Each row comes from the steps of one walk. Every step used is in the known rows, and no mark comes twice. Write the walk behind each row, first mark first.
Known rows
q -> j -> y: [-2.392  1.492  0.378 -4.559  3.646  5.602 -4.316  0.706 -2.568 -0.097
  4.793 -0.640  0.137  0.468 -0.899  5.979  2.146  6.675  3.509 -1.880
  0.177  3.046  2.810 -0.115 -0.698  0.207]
c -> n -> l -> v: [-2.269  0.087 -0.384 -2.116  3.302  6.614 -3.785  1.340 -1.183  0.305
  2.493  3.196 -0.050  1.751 -1.250  2.812 -0.730  0.864  2.154 -1.810
 -0.487  1.381  0.869  1.520 -2.000 -1.197]
s -> k: [-0.324  6.199 -0.792 -3.842 -0.557  2.891 -0.294  0.742  2.551  0.633
  4.882  1.643  0.253  0.420 -1.426  2.834  1.112  1.219  1.991 -0.312
 -1.496  0.782  1.087  1.090 -1.089 -0.199]
z -> k -> j -> l -> v: [-2.595  4.442 -0.039 -3.271  3.983  5.872 -2.792 -0.668 -0.473  2.288
 -0.415  0.354 -0.661  1.115 -0.109  3.251 -0.534 -0.561  2.792  0.575
  0.350  4.161  1.692 -1.953 -2.752  1.976]
v -> l -> n -> c -> j: [-1.693  1.703  0.387 -5.634 -1.116  5.581 -3.449 -0.017  1.667  1.194
 -2.543  1.903  0.782  0.526 -1.727  1.899  1.654  2.361  2.370  0.864
 -0.342  4.598 -2.014  0.685  0.342  0.692]
s -> k -> j -> l -> n: [-1.989  4.021 -1.892 -5.150 -1.268  4.622 -1.378  0.005  0.687  2.660
  2.024 -0.287  0.202 -0.597 -1.857  2.705 -0.099 -0.779  3.241  1.209
 -1.628  3.144 -1.852 -0.127 -0.650 -1.477]
j -> l: [-1.080  4.200 -0.336 -4.833  2.509  2.551 -0.932 -0.399  3.502  1.000
  2.068 -0.723 -0.248 -1.256 -0.301  3.399  0.822  2.645  3.464 -0.218
  0.108  4.269 -0.660  0.598 -3.319  1.907]
s -> k -> j: [-1.816  8.485 -0.726 -5.183 -0.848  2.996 -2.350  3.046 -0.915  1.524
  4.174  2.472 -0.649  0.248 -1.233  4.602  0.743 -0.183  2.108  1.015
 -1.759  1.567  0.617 -0.388 -0.533  0.819]
k -> j -> l -> v -> q: [-2.267  3.317 -1.169 -2.866  1.051  3.064 -2.586 -0.233  0.499  2.838
 -2.001 -1.761 -0.814 -1.349  2.797  1.727 -1.606  0.463  3.595  2.269
 -0.204  3.381 -0.268 -1.746 -1.999  3.129]
c -> n -> l -> v -> q -> j -> y: [-2.569 -0.331 -0.878 -2.482  3.002  5.474 -4.440  1.814 -5.657  1.243
  1.978 -0.378 -0.147 -0.206 -0.915  2.686 -0.372  5.274  4.167 -0.769
  0.077  2.303  2.137  0.931 -0.470  0.644]
n -> l -> v -> q -> j -> y: [-1.770 -0.822 -0.548 -3.010  3.619  5.823 -5.103  0.228 -3.826  0.276
  1.786 -0.832 -0.178  0.476  0.089  2.899  0.372  5.413  4.254 -0.288
  0.290  3.498  1.892  0.309 -0.575  0.239]
n -> l -> v -> q -> j -> c: [-3.030 -2.606 -0.988 -3.676  2.762  7.140 -2.300 -1.776 -3.243  0.275
 -4.673 -1.439 -0.966  2.036  1.761  0.664 -0.109  3.375  3.325  0.732
  0.714  3.893  1.806 -0.074 -0.889  0.852]
q -> v -> l -> n -> c -> j: [-1.338  0.958  0.133 -5.903 -0.628  6.252 -4.336 -0.110  2.027  1.363
 -4.633  1.547  0.850  1.006 -1.724  2.438  1.138  3.460  2.229  1.482
 -0.592  4.025 -2.394  1.612  0.917 -0.480]
v -> q -> j -> c -> n -> l: [-1.951 -0.460 -1.303 -3.727  2.135  4.623 -1.621  2.408 -4.492  0.717
 -1.242  1.308 -1.000 -0.693 -1.403 -0.060 -0.737  2.766  3.245 -0.595
 -0.091  2.137 -0.164  2.514 -1.155  1.599]
s -> k -> z: [-2.694  3.589  0.828 -2.709  1.363  2.431 -1.085  2.567  0.548  0.436
  6.393  2.493  0.030 -0.363 -1.934  5.415  2.418  2.258  2.152  1.062
 -0.784  1.879  0.588  0.507 -0.765  1.282]
v -> q -> j -> y: [-2.028  1.097 -0.241 -3.924  2.262  4.300 -3.795  0.540 -2.663  0.813
  2.828 -2.042 -0.133 -1.262  0.476  4.336  1.197  6.328  3.997 -0.747
  0.232  2.875  2.180 -0.471 -0.328  1.770]
j -> l -> n -> c: [-1.309  2.037 -1.606 -4.954 -2.193  4.265 -2.395 -1.046  4.846 -0.565
  0.517  1.528  0.326  1.205  0.668  1.627  0.923  0.588  2.070  1.033
  0.005  4.607 -1.115  1.561 -1.696 -2.368]
v -> l: [ 0.562  3.449 -0.005 -4.102  2.434  3.082 -2.523 -2.013  4.125  1.211
 -0.643 -1.056 -0.030 -1.109  0.427  2.561  0.204  3.157  3.077 -3.479
  1.236  3.318 -1.915  1.892 -0.900  3.167]
z -> k -> j: [-1.617  6.805  0.689 -5.109  2.634  4.397 -2.869  1.527 -2.512  1.593
  2.561  1.219 -1.083 -1.038 -0.542  4.690  1.124 -0.699  1.831 -1.424
 -0.075  3.062  1.303 -2.495 -1.103  3.727]
v -> q -> j -> l: [-1.986  2.480 -0.194 -4.277  4.880  3.212 -1.365 -0.181  1.151  2.201
 -2.166 -3.065 -0.536 -2.009  0.616  1.347  0.253  3.159  4.039  2.138
  0.203  3.250  0.375  0.197 -2.386  2.537]
z -> k: [-0.111  4.164  0.944 -3.753  3.900  5.074 -0.925 -1.012  0.896  0.833
  3.021  0.254 -0.285 -1.203 -0.565  2.979  1.541  0.579  1.556 -3.290
  0.697  2.561  2.102 -1.428 -1.809  3.402]
n -> l: [ 0.807  1.195 -0.072 -4.882  2.940  4.658 -3.550  0.948  1.118 -1.474
  4.274  2.665 -0.307 -0.061 -0.796  2.816  1.170  2.088  2.692 -1.227
 -0.440  3.438 -1.298  2.143 -1.921 -0.348]
z -> k -> j -> l -> n -> c: [-1.209  4.071 -1.457 -5.012 -1.719  4.354 -2.691 -0.370  1.955  0.281
 -0.731  1.844 -0.231  0.663  0.023  1.373  0.541 -1.235  1.878  1.279
  0.228  5.163 -0.350  0.394 -1.356 -0.500]

Write each row's walk
[-2.205 -0.494 -0.925 -4.216  2.850  5.692 -2.013  2.419 -4.302 -0.047
  0.423  2.441 -0.811  0.635 -2.887  1.573  0.174  3.058  2.784 -1.697
 -0.076  2.318  0.273  2.890 -1.502  0.285]  q -> j -> c -> n -> l
[-4.138  2.415 -1.164 -3.891 -0.649  3.870  0.400  1.921 -2.349  1.523
  1.611  0.808 -0.664 -0.061 -1.340  3.777 -0.066  3.281  2.339 -3.204
  0.002  1.175  1.252  0.604 -1.573  2.545]  j -> c -> n
[-3.150 -0.942  0.028 -2.173  5.529  6.646 -3.663  1.272 -3.029  1.903
 -1.842 -0.631 -0.386 -0.259  0.383  1.164 -0.623  2.168  2.951  0.701
 -0.294  0.291  2.020  0.611 -0.662  0.263]  c -> n -> l -> v -> q -> j
[-2.933 -0.816 -1.122 -2.451  2.128  7.037 -2.855  0.573 -2.375  0.210
  0.535  2.697 -0.402  2.642 -1.066  2.384 -0.920  1.353  2.434 -1.568
 -0.097  2.495  1.164  1.276 -1.899 -0.893]  j -> c -> n -> l -> v
[-0.251  1.598 -1.443 -4.448 -2.307  4.600 -3.595 -1.993  5.168 -0.551
 -1.168  1.243  0.502  1.197  1.188  1.256  0.637  0.958  1.796 -1.103
  0.727  4.012 -2.137  2.542 -0.168 -1.496]  v -> l -> n -> c
[ 0.129  0.556 -1.615 -4.767 -1.884  5.203 -4.396 -2.175  5.742 -0.422
 -3.143  0.846  0.587  1.630  1.296  1.737  0.066  1.860  1.535 -0.488
  0.399  3.516 -2.266  3.274  0.464 -2.563]  q -> v -> l -> n -> c
[-5.495 -0.085 -1.023 -2.443  1.719  5.809 -0.690  1.382 -4.635  2.724
 -2.566 -0.844 -0.704  0.623 -0.223  2.055 -1.076  3.121  2.643 -1.246
  0.186  0.320  2.930  0.002 -0.933  1.723]  l -> v -> q -> j -> c -> n
[-0.315  0.030 -0.900 -4.161  0.183  5.769 -2.553 -3.259  3.470  1.966
  0.580 -1.796  0.816 -1.118 -0.073  2.598  0.008  1.502  2.887 -3.480
  0.214  2.661 -3.200  1.057  0.473 -0.518]  v -> l -> n
[-2.370 -0.973 -0.947 -4.386  2.265  5.893 -1.546 -1.910  1.165  2.694
 -0.823 -3.527  0.414 -1.657  0.222  1.648  0.018  1.518  3.641  1.153
 -0.653  2.776 -1.275 -0.248 -0.787 -1.143]  v -> q -> j -> l -> n
[-2.129 -0.725 -1.955 -1.934 -0.059  4.485 -1.736  0.084 -2.067  1.442
 -2.049 -0.045 -0.775 -0.139  1.420 -0.068 -1.940  1.383  3.130 -0.106
 -0.016  2.210  0.179  0.400 -1.258  2.025]  j -> c -> n -> l -> v -> q
[-3.450 -2.008 -0.571 -2.544  4.428  8.282 -3.495  0.698 -3.911  0.378
 -0.696  2.118 -0.382  3.316 -1.273  2.287 -0.649  1.998  2.483 -1.006
  0.090  2.099  2.286  1.450 -1.660 -1.436]  q -> j -> c -> n -> l -> v
[-4.655  4.169 -1.304 -4.604 -1.131  3.661 -0.889  3.530 -4.623  2.128
  1.105  1.619 -1.194  0.008 -1.477  4.830 -0.340  2.184  2.389 -2.164
 -0.348  1.403  1.087 -0.190 -1.214  2.834]  k -> j -> c -> n
[-1.666  0.952 -1.638 -4.401 -0.911  4.534 -2.585 -1.097  3.494  0.357
 -2.482 -0.367  0.116  0.339  1.688  0.180  0.538  0.931  2.484  2.727
  0.060  3.873 -0.501  1.509 -0.972 -1.529]  v -> q -> j -> l -> n -> c
[-0.583 -0.059 -0.872 -2.216  1.514  4.536 -3.367 -0.790  0.746  0.750
 -0.312 -0.243 -0.435 -0.551  2.466  0.985 -1.030  0.970  3.047  0.529
 -0.242  2.605 -0.357 -0.049 -1.440  1.208]  n -> l -> v -> q
[-2.053  1.153 -0.551 -2.174  0.881  4.237 -2.644 -1.159  1.865  1.681
  0.187 -1.620 -0.265 -0.690  3.345  2.432 -0.730  1.446  2.770  0.193
 -0.142  1.627  0.771 -1.379 -1.221  2.065]  l -> v -> q
[-3.357  0.760  0.518 -2.929  6.397  7.244 -3.134 -1.401  0.983  1.507
 -1.046 -0.849  0.005  2.227  0.131  3.528  0.254  2.200  2.941  1.015
  0.254  3.154  2.630 -0.415 -2.662 -0.680]  q -> j -> l -> v
[-2.953  0.157 -0.290 -2.969  2.727  5.640 -4.436 -0.226 -3.177  1.002
  2.010 -1.965 -0.002  0.218  0.946  4.035  0.568  5.734  3.994 -0.551
  0.298  2.849  2.969 -0.833 -0.460  1.054]  l -> v -> q -> j -> y
[-0.653  1.821 -0.590 -3.909  2.243  3.917 -2.647  3.340 -1.299 -0.085
  4.549  3.580 -0.403 -0.981 -2.640  2.596  0.128  1.915  2.493 -2.236
 -0.643  1.440 -1.164  3.103 -1.910  0.463]  c -> n -> l
[-1.460  0.638 -1.484 -4.260  0.882  4.345 -1.463  2.304 -2.996 -0.310
  1.788  3.032 -0.751  0.229 -2.301  1.858 -0.133  2.487  2.814 -2.293
 -0.158  2.765 -0.751  2.932 -1.819  0.713]  j -> c -> n -> l
[-2.559  0.608 -0.199 -5.654  0.858  6.148 -1.417 -0.893  0.871  2.674
  0.863 -1.020  0.851 -1.133 -2.486  2.976  0.958  1.929  3.554  0.621
 -1.137  3.970 -2.223 -0.832 -1.036 -0.458]  c -> j -> l -> n
[-1.689  1.876 -1.059 -2.296  1.422  3.219 -1.676 -1.411  2.281  2.251
 -1.489 -2.463 -0.383 -1.195  2.624  1.022 -1.221  1.395  3.596  1.361
  0.060  3.122  0.009 -1.001 -2.274  2.791]  j -> l -> v -> q
[-2.304  3.754  1.275 -5.904 -0.118  4.514 -3.260  1.913  1.005 -0.168
  0.055  3.247  0.223  0.841 -1.300  3.674  2.742  3.264  1.893  1.725
 -0.625  4.112  0.211 -0.011 -1.098  1.761]  n -> c -> j
[-1.787  4.600  0.270 -5.952  1.004  2.886 -1.708  1.244  2.382  0.982
 -1.659  1.631 -0.043 -0.023 -1.871  1.985  1.585  3.121  3.392  2.863
 -0.131  6.029 -0.760  0.647 -2.858  2.558]  n -> c -> j -> l
[-4.086 -1.619 -0.710 -3.525  2.428  7.077 -1.625 -2.146 -2.472  1.219
 -4.747 -2.511 -0.837  1.900  2.425  1.926  0.124  3.849  3.065  0.411
  0.694  3.142  2.810 -1.214 -0.758  1.455]  l -> v -> q -> j -> c
[-1.337  5.133 -2.330 -5.021 -4.067  3.314 -2.284  0.330  2.979  0.204
  0.069  2.580  0.075  1.553 -0.598  1.025  0.457 -1.036  2.085  2.721
 -0.834  4.164 -0.916  1.716 -1.023 -2.285]  s -> k -> j -> l -> n -> c
[-2.146  2.108 -1.564 -4.890  0.478  4.267 -2.333  3.888 -4.883  0.206
  1.451  3.506 -1.233  0.268 -2.435  2.418 -0.441  1.593  2.914 -1.211
 -0.376  3.005 -1.008  2.202 -1.526  1.306]  k -> j -> c -> n -> l
[-2.209  2.551 -2.624 -2.039 -1.781  3.683 -1.694  1.721 -3.631  2.337
 -2.249  1.093 -1.078  0.130  0.304 -0.759 -2.448 -0.380  3.234  1.603
 -0.909  1.902  0.312  0.334 -0.532  1.821]  s -> k -> j -> c -> n -> l -> v -> q
